Known rows, with every way that one mark hangs from another
bosini[buni fomen[tibo[zuguga[bevut naven]]]]: [ 24 -46  -6  70  21  31  45  12  53  33 -20  -5  79  47   3  34 -10  14
 -15 -22  27 -27 -40 -61  -4  12  21]
funef[meze[buni[bosini[fomen[tibo]]]]]: [-18 -31  27 -20 -23   4   8  -9 -43 -19  15  10  68 -24  57 -50  -2  12
 -54   0   5  46 -27 -64 -14 -69  -3]
meze[buni[bosini[fomen]]]: [  2 -47  16 -14 -11   3  -3  23 -33   0  43  60  29   1  18 -51   4   2
 -81  -6  -1  41 -11 -28  -3 -42 -23]
kupip[zuguga[naven tibo]]: [ 17  21  -7  48   1  24 -39  55 -61  25  -5 -38 -21  -2 -36  22  -6  -1
  50  25 -15  -9 -52 -14   8  12 -14]
zuguga[bevut[buni[bosini]] kupip]: [-21 -10  -6 -13  12 -51  16 -39 -22   8  71   9 -34  25 -17  -9  22  -4
 -16  -5 -44 -40  59  78  38 -20   8]
fomen[bosini[buni] tibo[zuguga[kupip]]]: [ 35  12 -10   5   4  33  25  19  46 -49  -3  29  23 -11 -24  -2  11 -19
 -16 -28   6  35  -7  34 -16  11   5]
fomen[tibo]: [-10   4  13 -31 -17  40  48  63 -33 -79  26  31  16 -50   9 -16  13  10
 -14  14  10 -10   1   5 -16  -4  44]
funef[meze]: [-19  59  -5  11 -40  21 -35  42 -47 -59   5  -1 -57 -41  42 -39   3   3
  11  27  50  11  24   5  -7 -18  -1]
tibo[zuguga[bevut kupip naven]]: [ 30  32   5  60  -9  26 -29 -18  60  51   6 -30 -39  23 -23  20  19   7
  48  15 -28 -48  -9  32  -4  37 -51]
meze[buni[bosini[fomen[tibo[zuguga]]]]]: [ 15 -50  14 -13 -14  32  26 -17   0 -26  26  29  99 -30  13 -18   8   3
 -47 -21 -28  49 -55 -54 -18 -17   7]
fomen[bosini[buni] tibo[zuguga[bevut kupip]]]: [ 27   9  10  24   3  -3  19  -6  71 -13   8  -1  15   4 -21 -11   7 -13
  -1 -31   1  -7   6  35   3   0   7]
zuguga[bevut naven]: [  3  19  -7  44  10  19  -5  37   5  29  31   8 -30  23  13 -13  -2  31
  20  18  17 -61  24  -3  18  -5  -5]
zuguga[tibo]: [  8  30  -1  -6 -17   8 -18  79 -50 -18  -4   9 -25   3 -27  -7  -6  -3
  18  19  -4  18  -8  32   5   3  -6]
tibo[zuguga]: [ 18  38 -23  22 -36  51 -18  34  -6 -66  13  18 -30 -45  -4  -5  10  -3
  18   1  21  19  -2  17 -13  30  12]
naven[zuguga[bevut[buni] kupip tibo]]: [  7  14  22   7 -20 -32 -23 -31  34  52 -24 -60 -16  53 -75 -11 -17 -26
  11   8 -43 -48  -4  47   1  29  30]
bosini[fomen]: [ -2  -6  25   9 -30  22   6  78  -9 -21  -5  49  -5  -7   2 -26  -4  -1
 -39   3  27  33 -14   8 -19  22  15]
meze[buni[bosini]]: [  3 -20 -11 -24 -13  10 -14  13 -62 -35  79  50  -9 -26  22 -57  14   3
 -57   8  -5   7  20 -10   7 -64 -28]
bevut[buni[bosini meze] zuguga[naven tibo]]: [-25   0 -59 -28  74 -47   8 -62 -36  58 -23 -16  15  22  31  54 -28  26
  68 -11  -6  -4  40 -31  34  -6   6]
bosini[buni[meze]]: [ -3  -7 -38 -24   1   3  -1  29 -20 -66  -8  36 -57 -19  36  -8   9  -8
 -42  12  91  -8  39 -22  -1 -34 -29]
funef[meze[buni[bosini[fomen]]]]: [ -9 -11  16   6 -30  -4 -41  -5 -52   1  21  21  11  -9  52 -60  -3   6
 -55   1  26  52  -8 -48  -2 -64 -37]
naven[zuguga[bevut kupip tibo]]: [  9  18  54   8 -36  -2 -36   4  44  52 -45 -57 -36  25 -67 -26   1  -2
  22  13 -37 -44 -18  40  -8  22 -16]
tibo[zuguga[naven]]: [ 36  34 -46  53   0  75 -13  29   7 -14   9  17 -14 -10   3  20   3  18
  37   5  14  -3 -15  -6  -7  33  -5]
bosini[buni]: [  7  -7 -31  11  -8  16  13  72 -46 -65  36  47 -35   4   3 -23   7 -13
 -57   9  64  -9  25  10  -3 -25  -4]
naven[zuguga[kupip]]: [  9  10  35  -8 -46  54 -11  27  30 -24 -15   0 -48 -25 -38 -41  21  -7
 -22  17  -1 -16 -10  35 -39  32  -5]
bosini[fomen[tibo[zuguga]]]: [  9  -8  26   6 -36  55  36  40  25 -51 -27  20  64 -36  -4  14   1   2
  -5 -14   0  44 -57 -22 -28  44  47]
bevut[zuguga[kupip]]: [-25  20  56 -11 -41 -16  -5  23   7  -5  -3 -24 -47 -37 -19 -18  14 -21
   7  24   0  -8  11  51 -40  44 -16]

Rows
[-26 -26   3 -48  13   7  12  11 -21 -26 -19  60 -13 -26  57  -7  11  27
 -25 -18  27  49  23 -22  13 -21 -25] -> buni[bosini[fomen] meze]
[  5  24  12   3  -8 -62 -21  -4  -2  47  12 -39 -32  63 -67  11 -13 -32
  15  26 -49 -32  14  77  21  14   2] -> zuguga[bevut[buni] kupip tibo]
[ -2  -1 -30 -46  32  12  34  25  14 -79 -16  59   9 -36  51 -17 -10   6
 -32 -22  76  18  41 -32   7 -43  23] -> fomen[bosini[buni[meze]] tibo]
[-12  16 -12  -9 -24   1 -45 -18 -74 -38  56   8 -26 -34  58 -72  10  10
 -29  19  22  18  22 -31   5 -84 -40] -> funef[meze[buni[bosini]]]
[-15 -49   1 -35   5   6  53  35   7 -53 -44  37  35 -10  41  13  -3  -6
 -68  -3  72  20  -8 -60 -23 -21   6] -> bosini[buni[meze] fomen[tibo]]
[-49 -21  -6 -47  34 -79  11 -47 -24  41 -55 -11  35   9  19  40 -32  -3
  24 -28   2  52  17 -22  19  10  27] -> bevut[buni[bosini[fomen] meze] zuguga[tibo]]
[ 11  -8 -31  14  61 -47   2 -40 -28 101  32 -19   0  97 -38  41  -3  12
  34   3 -78 -43  24  53  59 -21 -30] -> zuguga[bevut[buni[bosini]] kupip naven tibo]
[ -5   2  17  10 -29  -8  -6 -35  48  15  12 -31 -32  14 -45 -29  -3 -24
 -21   6  -8 -65  18  40  -9  31  47] -> naven[zuguga[bevut[buni] kupip]]
[ -2 -19  12   3 -31  25  -8 -45 -12 -25  -3  -9  79 -38  46 -26   4   8
 -22 -13  -4  64 -48 -77 -21 -43  -2] -> funef[meze[buni[bosini[fomen[tibo[zuguga]]]]]]
[ -7  43 -36 -18  28 -17   8 -65  76 -37  -6   1  25 -42  39  12 -32   9
  45 -38  19   0  36 -16  25  15  92] -> fomen[bosini tibo[zuguga[bevut[buni[meze]]]]]
[-37  20  14 -46 -10 -58 -13 -56  33  -8 -20 -30 -52 -32   5  20  -3 -33
   9  23  24 -13  39  29 -31  41   3] -> bevut[buni[meze] zuguga[kupip]]
[  6  17 -20  68  18 -37 -35  -9 -39  63  23 -73  -9  41 -47  33 -28 -13
  54  12 -30 -53 -19  -7  36  13  41] -> kupip[zuguga[bevut[buni] naven tibo]]
[  4  20  33  18   5 -15 -21  24   6  85 -42 -46 -15  32 -42  29  -9  -5
  58  31 -37 -12 -22  33 -21  44 -52] -> bevut[zuguga[kupip naven tibo]]
[ -8  -6 -35  45  53 -44 -12 -39 -76  67  48 -47   7  42 -25  30 -13   8
  54 -12 -56 -40   2  -4  65 -19  31] -> kupip[zuguga[bevut[buni[bosini]] naven tibo]]
[ -6  26   7 -34   5 -81 -38 -47  23  44 -26 -48 -53  40 -30  30 -16 -23
  28  29 -26 -30  26  43  20   4 -29] -> zuguga[bevut[buni[meze]] kupip tibo]
[ -6   9  55   9 -46  18 -19  -2  58  14  -7 -34 -54 -12 -38 -48  18  -2
  -7  13  -7 -60   4  33 -21  26  -2] -> naven[zuguga[bevut kupip]]
[ -7  21 -26  28  32 -50 -47 -51  -7  58 -16 -74 -30  19  -7  47 -28  -7
  66  17  -5 -47  -7 -41  35   4  12] -> kupip[zuguga[bevut[buni[meze]] naven tibo]]
[ 26  18 -10  36  27 -42 -17 -15   8  99   8 -38 -15  98 -56  36 -23 -11
  33  28 -54 -52   4  49  24  15 -18] -> zuguga[bevut[buni] kupip naven tibo]
[-26 -30 -34 -48  31 -22  24 -25 -26 -23   0  59   5   3  47  11 -10   9
 -39 -24  22  41  36 -15  26 -13  23] -> bevut[buni[bosini[fomen] meze]]
[ -7 -67  29 -38  -3  18  39  17 -31 -21  39  49  85 -16  23 -46   4   7
 -81  -8 -24  32 -30 -48 -12 -47   8] -> meze[buni[bosini[fomen[tibo]]]]
[-24   0   4 -32  20 -73  12 -30 -47  37  11 -28   1  24 -45  23  -2 -21
  28  -6 -59  16  21  69  16  17   4] -> bevut[buni[bosini] zuguga[kupip tibo]]
[-16 -36  30 -60   4  23  33 -47  44 -21 -48  13  38 -43  25  41  33  19
   5 -23 -35  57 -29  -7 -16  10 -36] -> buni[bosini[fomen[tibo[zuguga[kupip]]]] meze]
[ -6  14  15  69  -5  15 -30  17 -13  24  38 -42 -43 -19  -2  -8  10  10
  35  16   7 -61  -7 -20  11  10  11] -> kupip[zuguga[bevut naven]]
[ 25  14 -17 -28  16  18   7 -24  72 -51 -40  25   0 -36  14  14  11 -12
  -4 -24  32  40   5   0 -18  -1 -24] -> fomen[bosini[buni[meze]] tibo[zuguga[kupip]]]
[-10  -9 -20  -1  56 -49  17 -37 -40  87   2 -27  18  60 -36  47 -10  -1
  46  -2 -66  -5  12  40  19  16 -14] -> bevut[buni[bosini] zuguga[kupip naven tibo]]
[ 13  13  21  36   3   6 -18  16  30  59  25 -12 -51  35 -14  -7  14  12
  15  32 -20 -66  15  38   0   8 -52] -> zuguga[bevut kupip naven]
[ 37   9 -72  12  59  56  23 -10  52 -32 -31  41  36 -15  51  30 -14  25
  19 -31  65  17   6 -61   3 -11   8] -> fomen[bosini[buni[meze]] tibo[zuguga[naven]]]
[  5 -38 -11 -15  -6  26  33  -1  39 -59 -63  16  48 -22  30  33  -1  -7
 -30 -19  60  39 -32 -68 -31   8   7] -> bosini[buni[meze] fomen[tibo[zuguga]]]
[-21 -31  -3 -51  12  35  42 -30  20 -55 -43  29  55 -56  54  31  18  34
  11 -39   2  60 -15 -46  -3   1  12] -> buni[bosini[fomen[tibo[zuguga]]] meze]
[ 17 -13  55  -1 -40  44  25  21  52 -22 -34  -2  45 -18 -33  21  12 -14
 -11  -1 -35  38 -65  19 -44  55   4] -> bosini[fomen[tibo[zuguga[kupip]]]]
